Each row was made from one walk, in order. Every step used is in the known rows, and no mark comes twice. Write each row's walk.
(in the rows, 128 means zero)
Known rows
vavos/buko/fepu: [120 140 111 143 154 152 127 127  88 118 123 139 123 125 116 146 137 125
 148  45 110 129 132 139 118 129 144 106 142 108 137 156 139 115  99 122]
sivar/buko/ludefar/punan: [109 147 123 151 160 156 110 129 138 102 126 137 123 137 118 126 150 139
 144  81 121 142 125 138 123 132 140  96 137 117 113 181 122 114 105 138]
mazi/nutip/kizigo: [119 154 125 139 165 141 106 116 120 113 139 118 121 128 106 136 152 131
 141  73 104 156 127 122 126 130 152 122 143 111 136 138 124 129 102 124]
vavos/buko: [118 123 120 143 157 158 119 131 108 128 118 134 131 139 120 141 147 121
 147  67 107 134 137 119 127 121 143 116 145 112 138 154 135 118  99 122]
naku/vavos/buko/ludefar/punan: [118 123 105 152 163 171 125 125 108 110 107 142 131 122 119 127 140 121
 145  80  96 137 126 150 126 115 144  97 144 112 127 182 124 104 104 130]
kizigo/nutip/mazi/timipe: [128 121 150 154 159 156 125 122  84 126 151 124 128 120 117 126 167 123
 148  85  98 163 137 105 132 118 151 122 144 116 131 156 115 127 102 139]
nusu/nutip/kizigo: [123 147 129 142 164 143 115 124 145 109 130 120 121 118 110 129 144 126
 137  63  93 164 129 123 131 129 148 124 141 114 133 129 116 131 103 140]
ludefar/timipe/ralat/nutip: [126 126 135 152 140 123 106 140  94  98 167 122 129  93 137 109 141 111
 145  97 101 168 139 123 114 122 137 119 147 115 125 122 137 123 103 126]
timipe/mazi: [123 134 144 144 154 161 107 124 124 117 131 120 129 125 120 138 153 118
 145  75 102 146 138 129 119 132 136 119 148 117 129 154 121 121  98 127]
ludefar/timipe: [121 130 144 156 148 137 118 125 104 123 148 125 129 134 124 139 145 115
 143  95 117 158 131 141 122 124 152 110 149 116 126 148 132 127 101 125]
fepu/buko/vavos: [117 112 115 145 152 161 117 126 108 114 128 142 121 129 122 137 137 117
 143  56 104 139 141 137 137 133 138  98 144 110 144 186 118 119  98 149]
timipe/mazi/nutip: [131 138 135 139 160 153 108 119 106 119 144 118 126 125 114 132 159 123
 145  96 101 150 132 115 112 126 142 123 145 114 129 149 122 125  98 132]
kizigo/nutip/mazi/timipe/ludefar: [129 119 154 158 151 155 119 119 103 118 166 128 122 106 114 131 170 121
 144 103  98 161 139  95 141 113 144 116 142 120 135 190 105 132 101 128]
vavos/naku/punan/ludefar/timipe/mazi/nutip: [141 130 132 148 154 144 115 132 116 120 147 109 130  94  94 139 161 124
 142  97  98 156 127 128 101 115 158 123 148 124 124 206 118 118 109 106]
naku/punan/ludefar/buko: [112 135 118 151 157 151 109 132 131 140 133 134 118 130 102 146 158 122
 146  80 114 141 135 128 113 116 157 109 138 121 139 207 128 116 105 129]
sivar/buko/vavos/naku: [110 105 110 146 152 168 115 131 109 113 106 140 135 133 114 122 149 123
 148  52  95 138 136 136 129 146 135  96 136 113 132 191 118 114 104 139]
fepu/buko: [119 130 124 143 155 149 112 132 125 111 135 138 123 136 118 144 145 125
 146  60 116 136 139 127 132 127 143 110 147 113 143 166 123 122 100 133]
nusu/nutip/mazi/timipe: [132 121 157 148 161 150 137 126 117 117 146 118 129 105 113 123 157 120
 147  97  82 164 133 102 123 120 144 125 143 118 127 146 112 134 100 146]
ralat/nutip: [120 138 129 146 153 137 115 135 120 116 135 139 126 120 132 121 151 123
 144  76 100 158 138 124 115 128 136 119 143 110 135 119 132 125 101 129]
naku/vavos/buko/ludefar: [115 113 114 153 165 185 118 120  99 115 114 146 130 121 123 137 136 113
 147  71  97 127 136 138 130 118 137 102 147 112 138 186 128 106 103 127]
punan/ludefar/timipe: [120 124 148 163 147 149 113 124 117 127 154 132 120 127 119 151 153 113
 136 108 119 147 137 129 119 118 157 114 151 119 133 182 136 127 102 115]
timipe/ludefar/buko/sivar: [112 110 117 158 152 142 101 129 111 105 157 145 107 110 104 137 158 120
 144  85 112 144 136 120 129 128 132  94 137 118 135 190 125 120 104 125]
vavos/naku: [123 127 121 145 153 151 118 126 130 116 117 130 136 129 108 129 155 123
 146  72  98 140 134 129 118 133 139 110 148 114 136 147 126 117 103 106]
mazi/timipe/ralat: [119 123 147 149 144 152 106 117  97 112 154 124 135 110 129 126 150 108
 150 126  90 154 137 112 121 122 137 118 151 116 135 145 128 122  98 106]
punan/ludefar/timipe/mazi: [125 119 159 160 146 158 106 128 118 118 155 119 119 110 116 154 157 110
 138  96 114 148 140 127 117 121 151 120 153 123 126 199 128 125 101 120]
buko/vavos/naku/punan: [123 128 107 142 154 158 127 122 122 128 101 126 140 120 109 118 141 121
 145  61  81 152 129 155 117 136 139 100 139 114 133 172 114 109 104 120]
nusu/nutip/ralat: [130 128 118 143 162 144 122 118 133 107 142 137 128 120 118 109 145 123
 145  73  96 154 137 111 115 126 136 121 142 110 135 103 130 130 104 155]
mafid/buko/vavos/naku/punan/ludefar: [122 124 104 146 157 158 129 129 111 127 108 142 127  95 103 143 148 122
 142  49  90 141 139 134 111 122 136  98 138 112 143 237 111 107 107 107]
ralat/nutip/mazi/timipe: [123 124 159 149 156 141 128 137 105 108 148 126 129  93 124 123 161 122
 151  75  88 164 141 106 119 125 138 125 145 115 129 141 122 129 100 134]
nusu/nutip/mazi: [132 134 138 142 164 149 131 127 138 114 133 115 124 119 109 117 152 125
 144  70  91 154 135 113 119 126 140 123 137 116 128 130 114 131 102 155]
fitom/nutip/mazi/timipe/ludefar/buko/mafid: [120 117 141 148 149 145 109 131  89  99 178 136 120  84  99 132 166 122
 145  94  98 132 141  89 142 110 135  98 135 123 137 196 110 123 104 169]
naku/punan: [120 158 128 141 159 145 118 121 133 134 120 125 134 139 120 131 144 126
 148  79 102 156 127 148 115 126 146 114 140 116 133 140 121 119 102 122]
kizigo/nutip/ralat: [126 128 112 150 159 149 110 115 100 117 147 143 128 136 122 113 154 126
 146  61 111 153 140 111 124 124 144 118 143 108 139 114 133 123 105 148]
punan/ludefar: [115 131 137 154 152 162 108 119 138 129 135 138 120 135 118 146 159 118
 138  99 110 135 140 122 117 123 146 116 147 115 143 171 133 124 100 113]
fitom/nutip: [117 136 125 143 153 146 114 125 113 125 133 142 133 146 119 126 152 125
 139  90 101 146 132 120 124 125 138 110 142 109 139 121 124 124 101 142]
mazi/timipe: [117 126 153 152 152 151 120 117 103 127 142 134 132 128 127 141 155 115
 147 114  99 155 133 120 124 123 146 115 151 115 136 154 126 126  97 112]
nusu/nutip/mazi/timipe/ludefar/punan: [135 128 152 151 153 136 137 126 143 102 153 117 123  91 106 118 166 125
 140 122  82 172 125 107 128 111 143 115 139 122 120 174  98 137 101 138]
nusu/nutip: [128 135 128 146 159 146 124 122 131 123 133 132 126 132 122 122 147 120
 141  98  96 157 131 120 119 123 142 119 141 113 133 123 121 130 101 140]
mazi/nutip/ralat: [126 136 115 140 163 142 113 111 107 110 150 135 128 130 114 116 153 127
 149  84 106 146 134 109 110 126 141 118 144 107 138 110 138 128 103 140]

Which walk is each row?
[122 122 166 153 150 155 120 118 127 110 156 120 125 101 112 142 163 117
 147 103  94 151 139 106 135 120 136 113 146 121 134 192 110 133  98 117] : nutip/mazi/timipe/ludefar
[119 114 115 148 162 156 117 132  92 113 124 141 123 127 116 136 146 125
 146  62 102 139 134 128 124 129 134 112 141 110 134 143 139 113 102 117] : vavos/buko/sivar
[124 136 139 144 159 141 123 140 127 107 136 122 124 107 120 116 155 128
 149  48  96 155 142 118 116 131 133 122 139 113 129 125 125 126 102 144] : ralat/nutip/mazi
[106 136 131 152 161 170 103 125 128 108 132 141 122 135 123 136 146 131
 147  73 122 131 136 125 127 135 134 100 140 117 124 185 127 117 104 136] : sivar/buko/ludefar
[127 131 152 152 147 127 128 139 131  95 156 124 123  79 117 118 169 127
 144 101  87 174 132 111 125 116 137 114 141 119 123 170 109 132 101 126] : ralat/nutip/mazi/timipe/ludefar/punan
[115 125 117 146 156 152 128 121  83 124 124 144 123 118 126 139 141 116
 144  57 102 146 142 130 123 128 130  95 139 105 140 190 117 117  98 135] : mafid/buko/vavos
[115 109 119 156 148 159 117 137 111 123 120 133 132 115 107 135 146 121
 143  68 102 151 132 150 121 131 155  99 135 121 126 238 118 114 110 132] : sivar/buko/vavos/naku/punan/ludefar/timipe
[120 159 117 143 157 134 130 122  81 110 136 146 115 109 118 151 139 128
 149  39 117 138 135 139 110 129 136  97 139 105 139 170 125 118 100 119] : mafid/buko/fepu
[125 100 136 158 158 179 116 130  81 105 133 127 130  96 122 145 135 106
 146  67 100 139 137 142 131 116 143 105 153 119 121 215 123 107 103 136] : naku/vavos/buko/ludefar/timipe/mazi
[116 121 139 154 146 146 103 122  91 107 174 143 117  93 114 145 159 112
 147 118 108 135 139 107 137 111 140 100 142 124 141 208 123 121 101 133] : mazi/timipe/ludefar/buko/mafid
[117 124 156 156 145 151 112 114 120 118 156 138 126 114 123 146 158 113
 143 132  99 154 135 112 133 118 139 110 150 118 140 186 117 131  97 100] : mazi/timipe/ludefar
[113 124 104 140 156 162 119 132 118 121  97 134 141 130 111 118 143 129
 151  46  90 148 129 153 123 143 140  98 130 115 129 195 111 110 107 138] : sivar/buko/vavos/naku/punan
[119  95 143 161 153 133 115 147  92  88 175 138 108  60 106 125 169 123
 150  75  92 162 142  96 128 123 129 106 136 120 128 193 119 125 105 136] : ralat/nutip/mazi/timipe/ludefar/buko/sivar
[120 140  97 150 153 145 121 135 117 120 126 137 118 100  84 145 153 129
 149  43 109 129 130 143 102 126 156  97 138 118 137 216 128 108 110 113] : vavos/naku/punan/ludefar/buko/fepu
[113 139 111 149 152 140 119 127  88 117 142 139 113 123 106 141 145 124
 150  52 121 134 132 140 115 133 149  94 139 112 135 170 134 118 101 139] : ludefar/buko/fepu
[129 133 130 149 161 156 120 124 105 124 140 122 124 134 113 119 161 129
 146  59 107 153 138 115 128 124 146 119 138 114 131 140 117 125 103 148] : kizigo/nutip/mazi
[117  97 116 154 144 151 122 128 101 123 135 134 132  86  97 133 156 112
 148  94  82 155 132 124 132 120 142  88 141 122 137 252 104 114 105 117] : mazi/timipe/ludefar/buko/vavos/naku/punan
[130 126 146 155 149 141 110 140 110  78 174 108 122  64 124 107 140 119
 145  72 102 156 143 113 115 124 125 111 147 120 110 153 131 117 106 137] : buko/ludefar/timipe/ralat/nutip/mazi
[120 124 163 149 157 156 127 122 111 118 142 117 131 116 114 136 160 120
 151  86  94 152 137 115 125 126 143 118 147 117 129 160 119 128  98 127] : nutip/mazi/timipe
[120 155 119 149 162 141 125 126 117 104 131 139 118 108 116 138 147 135
 141  72 119 145 130 130 114 118 132  91 143 111 121 190 118 111 103 118] : mafid/buko/ludefar/punan
[118 132 121 149 164 138 120 127  85 107 136 148 116 111 119 140 148 128
 147  56 108 149 137 129 115 129 126 102 138 107 135 158 125 115 103 114] : mafid/buko/sivar
[113  97 137 163 149 143 107 126  89 106 169 148 111  95 108 143 163 115
 146 113 104 153 135 110 133 121 136  96 143 120 135 205 123 123 102 115] : mazi/timipe/ludefar/buko/sivar
[117 144 128 150 164 153 119 121 109 109 138 143 117 107 120 148 143 127
 144  64 119 134 140 117 118 122 125  96 146 111 132 194 122 113 102 115] : mafid/buko/ludefar
[120 133 147 155 143 138 119 118 129 113 149 134 127 115 119 136 163 120
 141 138  98 163 125 125 129 115 145 105 148 119 130 181 112 129  98 104] : mazi/timipe/ludefar/punan
[127 128 157 158 152 160 108 123 114 103 156 115 122 100 120 144 142 117
 140  85 117 149 136 132 121 127 137 105 155 122 111 191 125 117 101 126] : buko/ludefar/timipe/mazi
[123 119 145 151 150 136 111 142  95  88 180 133 113  59 112 126 164 120
 151  79  97 144 146  94 133 112 132 108 136 124 134 196 119 123 104 155] : ralat/nutip/mazi/timipe/ludefar/buko/mafid
[107  98 114 159 150 170 111 125 102 134 135 145 111 125 109 142 156 109
 139  85 108 132 144 120 125 126 147  97 140 116 142 223 130 118 100 146] : punan/ludefar/buko/vavos
[116 136 116 145 156 147 104 127  95 114 147 137 119 122 113 133 150 120
 148  73 117 127 139 128 124 123 142 102 138 118 137 159 134 113 103 154] : ludefar/buko/mafid
[123 102 140 161 151 147 114 130  85 121 173 130 115 102 102 133 176 120
 148  91 107 156 141  84 144 108 150 108 140 123 134 220 106 129 103 146] : kizigo/nutip/mazi/timipe/ludefar/buko
[110 116 123 157 153 157 105 132 120 132 143 141 113 131 105 149 164 116
 143  88 120 130 142 110 119 119 153 108 144 118 142 203 135 122 102 130] : punan/ludefar/buko
[133 123 150 155 152 150 108 124  99 120 168 118 117 109 112 148 162 116
 137 117 112 151 135 113 110 115 156 124 150 120 127 193 128 129 102 124] : punan/ludefar/timipe/mazi/nutip
